Known rows, with every way that one mark hangs from another
Q_378{Q_641{Q_149} Q_916{Q_340 Q_679}}: [ 1.09 -2.00  0.79  3.71  1.67 -0.71  0.57  0.77  2.59  0.03 -0.53 -1.74
  1.88  0.11  0.23 -0.25 -0.73 -0.04 -0.40  0.24  1.46 -0.74  1.25 -1.89
  0.36  2.95 -1.65]
Q_679{Q_916{Q_340}}: [ 0.11 -2.74 -1.89  1.89  0.12  1.86 -0.61  1.39 -2.85  1.12  0.17  0.75
  1.01  2.93  0.24 -0.74 -1.17 -0.20  0.20 -0.36 -1.43 -2.78  2.77 -2.32
 -0.04  0.96  3.08]
Q_149{Q_62 Q_641{Q_378{Q_916{Q_340 Q_679}}}}: [-0.12  0.35  0.97  0.16  0.83  3.17 -1.75  0.48 -0.21  4.05 -2.99  0.49
 -1.20 -1.41 -1.33 -0.89 -0.58 -1.34 -0.04 -1.03  1.04  1.18 -0.66  2.69
 -0.69 -0.74  0.21]
Q_916{Q_340 Q_378{Q_641{Q_149}} Q_679}: [ 4.54  1.30 -0.56  2.55 -0.25 -2.86  0.87  3.69  2.46 -1.15 -1.50  1.30
 -0.16  0.90  1.51 -2.24  0.60 -0.30  0.19 -0.61  0.82 -0.90  2.12 -4.62
  0.12  1.62  2.55]
Q_916{Q_378}: [ 1.01 -0.78 -0.55  0.14 -0.25  0.26 -0.06  0.64 -1.84 -0.23  0.57  1.70
 -1.42  0.04  1.12  0.29  1.81 -0.54  0.32  1.15 -0.19 -0.29 -0.18 -2.41
  0.63 -0.98  2.02]
Q_679{Q_916}: [-2.83 -2.63 -1.24 -0.07 -0.42  1.12 -0.69 -0.17 -2.94  0.06  1.32  0.61
  0.62  1.80 -0.39  0.26 -1.37 -0.77 -0.09  0.54 -2.72 -2.81  1.17 -1.40
 -0.08  1.61  1.38]
Q_866{Q_342 Q_641{Q_149}}: [-3.44 -0.14  2.84 -0.52 -3.46  2.42  1.65 -1.05 -0.10 -3.12  2.15  1.81
  2.72  0.77  2.13  2.17 -0.22  0.37 -2.64  0.63 -1.31 -0.20  1.26  1.63
  1.94 -1.78 -2.46]
Q_641{Q_149{Q_62} Q_378}: [-1.33  3.69 -1.16 -2.33 -0.08 -2.94  0.19 -1.75  0.26 -1.56  0.00 -0.26
 -1.15  0.78 -1.42 -1.04 -1.61 -1.03 -0.28 -0.92 -0.42  1.34 -1.86  4.32
 -0.72 -0.17 -0.54]
Q_866{Q_342}: [-1.32 -1.16  0.92 -0.56 -1.16  3.04  0.80 -0.46 -1.71 -1.03  2.28  2.93
  1.58 -0.08  1.09  1.47  0.18 -1.59 -0.61  1.98 -0.83 -0.86  0.32  0.20
  1.29 -1.71 -0.62]
Q_149{Q_62 Q_641{Q_378}}: [-2.95  2.03  0.52 -1.35 -0.83  2.79 -1.52 -0.59 -0.99  2.69 -1.93  0.85
 -1.09 -0.83 -0.43  0.97 -1.07 -2.28 -0.18 -0.64 -0.93  1.03 -2.17  3.39
 -0.75 -1.26 -0.30]
Q_378{Q_641 Q_916}: [-2.61 -3.93  1.88  1.85  1.24  1.73  0.58 -1.62  0.34  0.90  1.46 -1.88
  2.02 -0.96  0.66  3.13  0.63 -0.39  0.77  2.83  0.29 -0.22 -1.48 -1.45
  0.10  0.67 -2.64]
Q_916{Q_378 Q_679}: [ 2.20  0.32 -1.51 -0.15  0.38 -0.15 -0.58  1.83 -1.41 -0.33  0.18  3.06
 -1.88 -0.92  0.04 -1.62  1.19 -0.69  0.15  0.62 -0.26 -0.78  0.77 -3.61
  0.59  0.01  2.32]
Q_378{Q_641 Q_916{Q_340}}: [ 0.32 -4.24  1.11  3.74  1.72  2.35  0.46 -0.04  0.53  1.80  0.17 -2.01
  2.42  0.06  1.26  2.24  0.64  0.10  1.11  2.16  1.61 -0.47  0.04 -2.07
  0.20  0.09 -1.01]
Q_149{Q_62 Q_641}: [-3.04 -0.91  1.95  1.05 -1.48  5.76 -2.30 -0.85 -2.43  2.51 -3.43 -0.01
 -1.04 -1.21  1.41  1.35 -1.94 -2.22 -1.23  0.29 -1.44  0.03 -1.78  1.38
  0.18 -0.60  0.03]
Q_641{Q_149{Q_62} Q_378{Q_916{Q_340 Q_679}}}: [ 1.73  1.89 -1.01 -0.70  1.75 -2.74 -0.22 -0.53  1.20  0.12 -1.00 -0.47
 -1.40  0.13 -2.56 -2.87 -0.81  0.03 -0.13 -1.58  1.78  1.45 -0.50  3.31
 -0.92  0.55 -0.24]
Q_342{Q_866{Q_641{Q_378}}}: [-1.90  0.62 -2.34 -3.65 -2.27  1.15 -0.42 -0.16 -0.22  0.02  2.24  0.71
  2.06 -0.24 -1.23  2.39  0.61  1.21  1.24 -0.63 -0.39  0.55 -0.39  3.25
 -0.14 -2.92 -1.04]
Q_916{Q_340 Q_679}: [ 3.37 -0.91 -2.73  2.93  1.59  2.89 -0.77  2.62 -1.96  1.77 -0.67  1.77
  0.46  0.47 -0.22 -1.61 -1.57 -0.76  0.15  0.74  0.90 -1.65  2.56 -2.79
  1.12  0.54  1.97]
Q_340{Q_916}: [ 0.82 -0.90 -2.24  0.64  2.14  1.80 -0.19 -1.47 -4.40 -0.06  1.55 -2.40
 -0.62  0.60  0.23  0.61 -1.65  1.24 -0.35  0.68 -0.59 -1.44  1.00 -1.36
  1.19  0.78  0.13]
Q_149{Q_641{Q_378}}: [-3.43  1.00 -0.62 -0.02 -0.06  2.00 -0.67  0.32 -0.76  2.63  0.67  1.33
  0.69  0.11 -0.40  2.15 -0.16 -2.76 -0.45 -0.41 -0.26  0.07 -0.19  2.13
  0.37  0.05 -1.45]
Q_916{Q_340 Q_378{Q_641{Q_149{Q_62}}} Q_679}: [ 5.00  1.82  0.36  1.50 -0.97 -2.66  0.18  3.06  2.26 -1.18 -3.22  1.21
 -1.47  0.07  1.56 -3.19  0.01  0.13  0.55 -0.80  0.37 -0.03  0.81 -3.62
 -0.51  0.55  3.27]

Rows
[ 1.38 -3.30  0.46  3.46  2.10  1.80  0.12  1.30  0.87  1.76 -0.22 -0.56
  1.85 -0.75  0.28  0.45  0.03  0.03  0.96  1.86  1.53 -0.88  1.12 -3.31
  0.39  1.09 -0.88] -> Q_378{Q_641 Q_916{Q_340 Q_679}}
[ 3.64  2.59 -0.02 -0.95  0.22 -3.50  0.31 -0.11 -0.36 -2.66 -1.54 -1.58
 -2.83 -0.67  1.01 -2.80 -1.05  1.93 -0.16 -0.84 -1.22 -0.55  0.19 -3.18
 -0.46  1.76  1.71] -> Q_340{Q_916{Q_378{Q_641{Q_149{Q_62}}} Q_679}}
[-1.97  0.50  1.50  0.84 -1.33 -0.26  0.13 -1.31  1.06 -1.93 -1.41 -1.86
  0.72  0.23  1.53  0.98 -2.15 -1.08 -0.39  0.80 -1.40  0.00 -2.12  0.26
 -0.46  1.02 -1.26] -> Q_378{Q_641{Q_149{Q_62}}}
[ 4.99  0.15 -0.85  2.29  0.23 -0.61  0.37  4.17  1.04  0.60 -1.09  2.42
 -0.13  0.02  1.37 -1.56  1.25 -0.26  1.40  0.64  0.81 -0.97  1.89 -5.91
  0.02 -0.02  3.45] -> Q_916{Q_340 Q_378{Q_641} Q_679}
[ 0.75  1.09 -0.24 -0.21  1.28 -2.26  0.15 -1.55  0.90  0.17 -0.78 -1.58
 -1.01  0.96 -1.75 -1.45 -0.19  0.32 -0.04 -1.15  1.82  1.80 -1.35  4.35
 -0.79 -0.47 -0.49] -> Q_641{Q_149{Q_62} Q_378{Q_916{Q_340}}}
[ 3.50  1.05 -1.11 -0.12  1.45 -1.65  0.45  0.95 -1.27 -1.08  0.73 -0.41
 -1.64 -0.69  0.95 -1.38  0.25  1.80  0.68  0.45 -0.72 -1.37  1.40 -5.20
  0.15  1.44  1.85] -> Q_340{Q_916{Q_378{Q_641} Q_679}}
[-0.48 -0.69 -0.42  1.49  1.66  2.23 -0.84  1.39  0.36  4.30 -0.45  1.03
  0.47 -0.48 -1.39  0.45  0.51 -1.66 -0.43 -0.89  1.56  0.19  1.10  1.19
  0.23  0.54 -1.02] -> Q_149{Q_641{Q_378{Q_916{Q_340 Q_679}}}}
[-2.69 -1.87  3.18  1.31 -0.08 -0.09  0.16 -2.94  1.59 -1.08 -1.10 -3.51
  0.54 -0.82  0.74  1.51 -0.84 -0.15 -0.49  1.24 -0.29  0.68 -2.83  1.22
 -0.56  1.22 -2.69] -> Q_378{Q_641{Q_149{Q_62}} Q_916}
[ 4.15  0.85 -2.38 -0.45  1.81 -0.91 -0.37  0.72 -3.25 -0.71  0.77  0.11
 -2.86 -0.51  0.10 -2.25  0.08  1.76 -0.02 -0.08 -0.42 -1.36  1.87 -3.99
  0.81  1.07  2.52] -> Q_340{Q_916{Q_378 Q_679}}
[-3.59 -1.04  0.22 -1.46  0.31  1.83  0.60 -1.56 -0.63  0.86  3.14 -0.22
  1.73 -0.27 -1.05  2.71  1.28  1.43  0.08  1.08  0.55  1.22 -0.54  2.14
  0.37 -2.47 -2.51] -> Q_866{Q_641{Q_378{Q_916}}}
[-0.78  0.09 -1.86 -1.55  2.80 -0.77  0.17 -0.49 -0.27  1.26  2.56  1.03
  0.02 -0.86 -3.21 -0.27  0.89 -0.77  0.82  0.88  1.17  0.50 -0.39  1.31
 -0.13  0.29 -1.77] -> Q_641{Q_378{Q_916{Q_679}}}
[-3.10  0.42  3.63 -1.60 -4.25  2.94  0.99 -1.78 -0.29 -3.37  0.11  1.36
  1.27  0.00  2.15  1.15 -0.97  0.84 -2.45  0.49 -1.91  0.63 -0.28  2.65
  1.17 -2.84 -1.42] -> Q_866{Q_342 Q_641{Q_149{Q_62}}}
[-2.13  2.42 -1.15 -4.24 -3.48 -0.66 -0.67 -1.34  0.88 -1.84  0.03 -0.75
  0.67 -0.07 -1.30  0.85 -0.71  1.37  0.22 -2.15 -0.78  1.44 -1.47  5.56
 -0.85 -2.33 -1.12] -> Q_342{Q_866{Q_641{Q_149{Q_62} Q_378}}}
[ 3.13  1.96 -0.85  0.05  0.93 -3.68  0.77  0.60  0.05 -2.71  0.48 -1.37
 -1.62  0.08  1.01 -1.88 -0.17  1.60 -0.23 -0.71 -0.93 -1.24  1.45 -4.02
  0.38  2.82  0.98] -> Q_340{Q_916{Q_378{Q_641{Q_149}} Q_679}}
[ 3.36 -0.97 -0.05  2.64 -0.39 -0.11  0.92  2.88  0.64  0.66 -0.72  1.12
  0.42  0.91  2.68  0.41  2.03 -0.15  1.75  1.00  0.92 -0.42  0.83 -4.78
  0.07 -1.06  3.12] -> Q_916{Q_340 Q_378{Q_641}}
[-3.59 -0.14  2.07 -1.18  0.04  2.86 -1.32 -1.82 -0.39  3.23 -1.69 -0.41
 -1.10 -1.62 -0.98  1.36  0.10 -1.53 -0.22 -0.28  0.00  1.63 -2.74  4.13
 -0.79 -1.11 -1.49] -> Q_149{Q_62 Q_641{Q_378{Q_916}}}
[-2.76 -0.23 -0.62 -3.26 -1.83 -0.86 -0.13 -1.87  1.55 -1.23  2.09 -1.33
  1.77 -0.14 -2.21  2.27  0.98  1.75 -0.11 -1.73  0.50  1.31 -0.69  5.26
 -0.17 -1.36 -3.14] -> Q_342{Q_866{Q_641{Q_149 Q_378{Q_916}}}}
[ 1.94 -2.10 -1.45  0.94 -0.78 -0.19 -0.30  2.36 -2.12  0.51 -0.29  1.84
 -0.71  2.64  0.96 -1.61  1.31  0.35  0.81 -0.90 -1.31 -2.26  2.78 -3.88
 -0.34  0.27  5.12] -> Q_679{Q_916{Q_340 Q_378}}
[ 1.39 -0.26  1.04  0.50 -2.30 -2.94  0.25  1.66  0.97 -1.41 -2.46  0.20
 -0.88  2.51  2.00 -2.04  0.18  0.40  0.66 -1.52 -1.99 -1.32  1.05 -2.86
 -1.64  1.01  4.27] -> Q_679{Q_916{Q_340 Q_378{Q_641{Q_149{Q_62}}}}}
[ 0.80 -1.03 -1.86  0.26  2.79 -0.08  0.44 -0.18 -0.53  2.48  1.89  0.01
  0.64  0.81 -1.90  0.71  1.42 -0.16  1.14  0.44  2.21  0.79  0.24  1.74
 -0.10 -1.24 -0.47] -> Q_641{Q_378{Q_916{Q_340}}}
[ 2.24 -3.56 -1.00  2.89  2.85  2.78 -0.72  0.76 -1.46  2.30 -0.16 -0.08
  0.25 -0.54 -0.87 -0.86 -0.32  0.16  0.07  1.21  1.85 -1.00  1.44 -1.79
  0.98  0.62  0.19] -> Q_378{Q_916{Q_340 Q_679}}
[-1.37 -0.97  2.55  0.97  0.46 -0.81 -0.11 -1.74  2.02 -1.15 -1.45 -2.31
  0.01 -1.69 -0.12 -0.49 -1.55 -0.41 -0.53  1.15 -0.20  0.17 -1.95  0.13
 -0.62  2.22 -2.49] -> Q_378{Q_641{Q_149{Q_62}} Q_916{Q_679}}
[ 1.44  1.32 -2.14  0.52  2.51 -3.62  0.58  0.33  1.62  0.11  1.24 -0.14
  0.17  1.05 -2.59 -1.79  0.00 -0.40 -0.40 -1.36  2.26  0.48  1.14  2.21
  0.20  1.54 -1.16] -> Q_641{Q_149 Q_378{Q_916{Q_340 Q_679}}}
[ 1.51  2.33  1.05 -0.41 -1.47 -3.18  0.07  1.19  2.11 -2.42 -1.99  1.16
 -1.92 -1.07  1.20 -2.14 -0.09 -0.41  0.00  0.12 -1.10  0.05 -0.95 -2.73
 -0.79  1.07  1.45] -> Q_916{Q_378{Q_641{Q_149{Q_62}}} Q_679}
[-2.44  0.51  0.10 -3.95 -2.60 -0.26 -0.64 -2.44  1.41 -1.24  0.35 -2.00
  0.33 -0.89 -1.98  1.11  0.36  2.20  0.14 -1.81  0.10  1.91 -1.99  6.09
 -0.74 -2.38 -2.33] -> Q_342{Q_866{Q_641{Q_149{Q_62} Q_378{Q_916}}}}
[-1.15 -0.29  1.37  0.38  0.47  3.25 -1.40 -0.57 -0.42  4.24 -2.79 -0.51
 -0.93 -0.75 -0.43  0.54 -0.01 -1.07  0.09 -0.79  1.18  1.40 -1.49  3.38
 -0.71 -1.52 -0.03] -> Q_149{Q_62 Q_641{Q_378{Q_916{Q_340}}}}
[ 0.37  1.24  1.95 -0.01 -1.95 -2.59  0.44 -0.24  1.65 -2.28 -1.59 -0.23
 -1.26 -0.07  2.16 -0.04  0.63 -0.50  0.30  0.25 -1.02  0.67 -2.04 -1.62
 -0.60 -0.04  1.24] -> Q_916{Q_378{Q_641{Q_149{Q_62}}}}
[ 2.07  0.02 -0.28  0.07  0.89 -1.25  0.83 -0.16 -1.62 -1.05  1.09 -1.45
 -1.08  0.19  1.93  0.62  1.01  1.87  0.82  0.70 -0.87 -0.82  0.34 -4.26
  0.24  0.41  1.49] -> Q_340{Q_916{Q_378{Q_641}}}
[-3.47  2.38 -0.85 -1.42 -1.21 -1.11  0.97 -0.80  0.42 -1.59  2.49  0.11
  1.60  1.44 -0.27  1.63 -0.34  0.72 -1.27 -0.48 -0.45  0.76  0.42  2.82
  0.61 -0.81 -2.32] -> Q_866{Q_641{Q_149 Q_378}}
[-1.78  0.62 -1.39 -3.38 -1.35 -1.24 -0.42 -0.82  1.76 -1.42  1.86 -0.76
  1.43 -0.77 -2.76  0.80  0.61  1.58 -0.19 -1.88  0.54  0.79  0.01  4.30
 -0.11 -0.43 -2.68] -> Q_342{Q_866{Q_641{Q_149 Q_378{Q_916{Q_679}}}}}
[-3.71  1.36  3.80 -3.97 -2.65  0.28  1.81 -2.87  1.44 -2.61  1.69  1.06
  1.30 -0.46  0.05  1.11  1.00  1.40 -1.49 -0.16 -0.23  2.32 -1.14  5.29
  0.04 -3.46 -2.97] -> Q_866{Q_342 Q_641{Q_149{Q_62} Q_378{Q_916}}}
[ 1.62  0.49 -0.18  0.09 -0.26 -1.08  0.36  2.28  0.82 -0.75  0.28  2.50
 -0.26 -1.18  0.98 -0.64  1.38 -0.86  0.99  1.50 -0.61 -0.64  0.20 -4.91
 -0.11  0.54  1.55] -> Q_916{Q_378{Q_641} Q_679}
[-1.44 -1.26  0.35  1.63  1.35  2.65 -0.61  0.47 -0.14  4.27 -0.13  0.04
  0.77  0.19 -0.72  1.95  1.03 -1.56 -0.18 -0.63  1.67  0.63  0.42  2.11
  0.33 -0.20 -1.16] -> Q_149{Q_641{Q_378{Q_916{Q_340}}}}
[ 2.05  1.73  0.75 -0.53 -0.21 -2.79  0.61 -1.28 -0.70 -2.69 -1.15 -2.91
 -2.37  0.19  1.98 -1.05 -0.40  2.08  0.00 -0.62 -1.16 -0.13 -0.74 -2.08
 -0.41  0.90  1.63] -> Q_340{Q_916{Q_378{Q_641{Q_149{Q_62}}}}}
[-1.14  1.51 -1.56 -1.26  2.21 -3.79  0.48 -1.15  1.49 -0.81  2.30 -0.32
  0.00  0.14 -3.12 -0.95 -0.04 -0.72 -0.74 -0.76  0.99  0.87 -0.09  2.88
 -0.01  2.09 -2.79] -> Q_641{Q_149 Q_378{Q_916{Q_679}}}
